Known rows, with every way that one mark hangs from another
k684{k377{k124{k334 k739}}}: [  7  36 -16 -41   2   1   6 -35 -10   1   7  37 -33 -39 -11  16  50  -8
   9  -2 -10 -47   9  27   5 -36   3  17  56]
k124{k334{k472{k539}} k739}: [ 14  10 -11 -13 -11   4  -1 -44  -8 -42 -25  28  -9 -12  18  14  44   4
  42  23  -5  -3 -14 -46   4  18 -11  23  25]
k562{k407 k684}: [ 41   3 -30 -44  -2  30   9 -13 -12  28  47  42  13  33 -38  27  32  12
 -19  17 -14  -2  14   1  -2 -37  19 -42  -5]
k739{k124{k334{k472}}}: [ 42  34  23 -53  -1  31  19 -40 -43  13   3  36 -13 -18   7  23  36  41
  42  23 -29 -12  -5 -13  23 -11 -22  22  41]
k684{k377{k124{k334{k472}}}}: [ 14  23 -15 -50   9  26   2 -18 -42  -5  -4  28   6 -12  -6  -8  38  17
   8   0 -24 -17   9  -2   1 -28   4  11  31]
k124{k334}: [ 62  18 -17 -37  13  44   1 -47 -24  10  25  33 -36 -10 -11  30  53  -2
  23  11 -30 -11   5 -12  17 -32  -7   9  44]
k889{k739{k124}}: [ 72  38   9 -73  16  24  54 -56 -35  46  26  34 -42  -3 -20  60  42  36
  19  38 -30 -16  -3  16  23 -29 -33   5  41]
k684{k377}: [ 50   5 -49 -56  19  38  20 -33 -24  20  22  40  -8  14 -26  31  58   4
   3  13 -25  -1  17   9   4 -36  -6 -36  18]
k684{k377{k124}}: [ 35  11 -42 -53  27  30  15 -27 -28  21  20  41  -6   8 -23  19  46   4
  -6   4 -30 -13  15  26  -2 -47  -3 -25  19]
k334{k472{k539}}: [ 40 -17 -36 -24  10  36  11 -40 -25 -21 -15  39  16  34   5  17  42  13
  31  33 -28  30  -7 -50  -5   8 -16 -18 -10]
k217{k472}: [ 52   6 -53 -22  17  52  12 -38  -4  17   0  28 -12  18   8  17  39  23
  26  31 -27  29  -5 -18  -4 -26   7 -14  20]
k377{k124{k334{k472{k539}} k739} k684}: [-12  27   6 -22   2   3  -6 -12 -17 -38 -26  34   0  -2  23   6  24  12
  25  30 -17 -22 -18 -12 -11  -1   2  19  27]
k377{k124{k739} k684}: [ 28  33 -20 -47  26  16  19 -21  -3  10  21  46 -29   5 -18  36  48   9
  11  27 -20 -23   3  23   2 -43   1 -17  43]
k539{k472{k334{k124}}}: [ 88  14  -8 -29  16  33 -23 -18 -11  -7  49  29  17 -36  15  29  31   3
  38  13 -36  14 -31 -30 -16  -8   0  45  66]
k507{k217{k407}}: [ 68   9 -65 -29   4  51  21 -23  -7  42 -18  46 -42  31 -17  10  55   7
  46   8   1  46   2 -39  11 -31  15 -19  14]
k507{k217{k407{k562{k684{k377}}} k472{k539}}}: [-29  -7 -84 -13 -43  47   9  20  22  20 -62  40  28  52   0 -23  -6   3
  12  12  28  41 -12 -18   3 -21  51 -37 -56]
k377{k124{k334}}: [ 49  25  -8 -37  17  35  -5 -41 -28  11  22  38 -34 -16  -9  15  44   0
  12   7 -32 -27   1   3   9 -37   0  17  48]
k507{k217{k472{k334 k539}}}: [ 40   0 -51  10  -5  62  -8  -4  -9  -2 -23  24   7  16  73 -21  24  34
  49  19 -25  56 -28 -55 -24  -7  10  27 -21]
k407{k217{k472{k334{k124}}}}: [ 60  37  -7   6   2  57 -11 -17  17  10  23   8  -5 -37  39 -10  25  12
  40  29 -24   3 -48  -4   1 -23  34  40  43]
k124{k739}: [ 53  17 -39 -36  12  15  23 -57   4   3  19  40 -35  -3 -20  44  64   0
  27  20  -9  -2   4 -10  14 -24  -8 -12  43]
k334{k124 k472{k539}}: [ 42  -2  -9 -16  -3  31  11 -29  -8 -27   7  31   3   8 -11  27  32   7
  23  17 -15   9 -13 -51  -2  15  -8   1   8]
k472{k539}: [ 55 -14 -43 -19  18  40   5 -45 -17  -3   5  45  -7  29  -3  36  47  -3
  18  31 -24  13   0 -25   0  -8 -14 -23   0]
k407{k217{k472{k334}} k562}: [ 42  30 -28 -13   7  61 -10 -21  22  15  -3  14  18  -8  36 -29  11   7
  46  47 -25  15 -44  -3  15 -34  44  21  18]
k217{k407{k562}}: [ 53   8 -33 -51   1  44  22 -40  14  29 -11  44 -19  27 -51  24  31 -16
  30  36   1  11  -7 -21  29 -29  26 -30  26]
k889{k739{k124{k334{k472{k539}}}}}: [ 35  30  36 -49  -8  17  30 -50 -48   0 -22  26 -14 -10  20  26  21  41
  33  40 -26 -15 -19 -18  12  11 -38  42  26]

Rows
[  3  19 -36 -32   8  17  -5   9 -16  36  25  40  31  15 -18 -17  21  -1
 -34  12 -11 -26  -1  61   0 -56  42 -39  -7]  k562{k407{k217} k684{k377{k124}}}
[ 69  26  -2 -23   6   4 -19 -28   6 -17  39  26   3 -55  17  33  42   0
  47  14 -16  -1 -33 -30 -14  -1   3  55  85]  k539{k472{k334{k124{k739}}}}
[ 27  26 -17 -48  11  31  -5 -24 -34  15  18  38 -20 -18 -12   9  44  -1
  -2   0 -25 -34  11  25   5 -43   1   7  39]  k684{k377{k124{k334}}}
[ 32  27 -12 -33  -3   8  11 -48 -11 -19  -6  23 -26 -24  -3  14  56  13
  40  14  -8  -8  -1 -35  15  -9  -5  25  50]  k124{k334{k472} k739}
[ -7 -14 -49 -14 -25  41   4 -14  30   6 -46  39  25  50 -13   9  -6  -9
  18  50  16  26 -29 -21   8  -7  43 -29 -26]  k217{k407{k562{k684}} k472{k539}}
[ 30  18 -70 -18 -15  58  18 -12  26  41 -51  29 -20  33  -6 -15  15  11
  47  21  12  59 -17 -44  11 -32  50 -14   0]  k507{k217{k407{k562} k472}}
[ 12   3 -50 -76 -10  32  17 -18  -7  14  37  44  24  23 -57  24  29  -3
 -20   6  -9 -22  19  25  30 -46  14 -46  -7]  k407{k562{k684{k377}}}
[ 39  30  -8 -31  -6   4  29 -43  11 -14  20  23 -26 -23 -33  35  49  11
  30   8   3  -6  -1 -38   7  -7  -4  11  52]  k334{k124{k739} k472}
[  8  24  12   5 -43  21   5 -18  65 -11 -26  21  -2 -26  11   9 -10 -17
  54  43  29   3 -58 -47  -5  12  47  43  34]  k217{k407{k562} k472{k334{k124{k739}} k539}}
[ 35   9 -47 -29  -4  48  19 -33  29  33 -37  29 -10  28 -23   4  15  -3
  38  48   7  34 -19 -26  15 -26  46 -21  17]  k217{k407{k562} k472}
[  3  17  -4  10 -29  50 -21   1  39 -15  13  17  37 -16  30 -17 -18  -6
  19  31  -4  -8 -57  -2  11  -8  49  30  -8]  k407{k217{k472{k334{k124} k539}} k562{k684}}
[ -3  19   0  -7  -6  -3  -6 -38 -13 -38 -33  33  -8 -17  21  -1  33   3
  33  19  -8 -16 -15 -33  -4   6  -5  33  30]  k377{k124{k334{k472{k539}} k739}}
[ 16   5 -48  11   6  52 -12 -30  28   1 -33  27  14  26  31 -16   5 -12
  35  51 -14  24 -42  -4  18 -14  36 -11  -9]  k407{k217{k472{k539}} k562}
[ 44  20  16  -8 -10  17   2 -31  22 -28  34  32 -15 -39  11  38  36 -11
  35  20  -6 -21 -27 -34  -9   7 -10  37  42]  k472{k334{k124{k739}} k539}
[ -6  33 -13 -46  -2  -1  10 -24 -20 -17 -13  27  -8 -34  -5  -3  46  11
  17   2  -4 -30   3   2   1 -22   3  22  49]  k684{k377{k124{k334{k472} k739}}}
[ 18   9 -46 -31   4  28   4   1 -16  35  29  38  29  22 -22  -2  30   1
 -28  18  -7 -10   4  44   7 -48  38 -51 -10]  k562{k407{k217} k684{k377}}
[  2  -5 -48  26  -9  36 -19   0   6  14 -17  26  39  37  33 -17   1   5
  -5  44 -10  20 -27   7 -10 -12  51 -29 -35]  k562{k407{k217{k472{k539}}} k684}
[-22  15 -11 -19  -9 -10  -2 -24 -16 -33 -36  34  11 -23  17  -6  33   1
  16  11  -3 -26  -9 -10  -7   5  -3  19  21]  k684{k377{k124{k334{k472{k539}} k739}}}
[-48  34 -11 -62 -33 -10   9 -14  -1 -21  -4  31  20 -24 -36 -15  16   4
  -5  -2  12 -49   6  18  26 -32  23  10  21]  k407{k562{k684{k377{k124{k334{k472} k739}}}}}
[ 34 -13 -50   6   0  49   7 -30   7  11 -56  36  -4  40  19  14  24   0
  40  52   0  43 -27 -38 -14   1  20 -22  -3]  k217{k407 k472{k539}}
[ 31  18 -46 -40   1  40   3 -32   9  17  26  40   9  17 -35   6  25 -14
   6  20 -13 -13 -11  26  49 -46  30 -28   2]  k407{k217 k562{k684}}
[-27  10 -51 -45 -17  33  17   5  19  33 -31  39  28  27 -35 -11   0  -4
  -8  20  14  -2 -10  27  10 -44  55 -32  -9]  k217{k407{k562{k684{k377{k124}}}} k472}
[ 24  34   3   8 -19  45 -13  16  23  24  41   8  28 -20  23 -20  -2  18
   5  25 -11  -5 -42   6 -10 -30  60  27  13]  k562{k407{k217{k472{k334{k124}}}} k684}
[ -9  15 -42 -53  -4  -2  21 -24  -9   6  23  49   1  -7 -35  27  48   1
 -18  -3  -1 -40  20  42   7 -46   3 -22  18]  k562{k684{k377{k124{k739}}}}
[-18  -7 -54  11  -8  34 -16  17   2  15 -20  27  58  38  28 -20   2   5
 -19  37  -3  17 -21  28 -16 -20  51 -41 -42]  k562{k407{k217{k472{k539}}} k684{k377}}
[ -1   6 -30   4 -18  53 -25  -6  22 -11 -12  22  50  11  47 -30  -7   1
  25  50 -14   7 -52  -1  14 -15  45  10 -26]  k407{k217{k472{k334 k539}} k562{k684}}
[ 50  25 -19   5  13  52 -16  -1   6  28   5  10  26  -3  51 -32  18  21
  30  49 -26  28 -42  -9 -21 -33  51  12  16]  k562{k407{k217{k472{k334}}}}
[ 59   4  14 -12  -3  44  -4 -24   3 -18  44  33  -1 -18  11  31  29  -4
  27  18 -23  -8 -23 -35 -10   0 -11  27  23]  k472{k334{k124} k539}
[ 39  20 -44   9  17  43  -9 -13  11  35 -12  17   5  19  25 -17  22  14
  18  43 -18  30 -24   2  -8 -36  48 -19  10]  k562{k407{k217{k472}}}
[ 27  -6 -18  -7 -16  58  -4 -15  27   5 -47  27  25  21  28 -12  -5  -2
  53  62  -1  33 -51 -48  -8  -1  42  12  -5]  k217{k407{k562} k472{k334 k539}}
[ 11   0 -49 -70 -16  34  25 -13   3  30  -1  50  16  32 -69  18  26 -13
  -5  18  14 -10   8  17  28 -41  33 -51   0]  k217{k407{k562{k684{k377}}}}
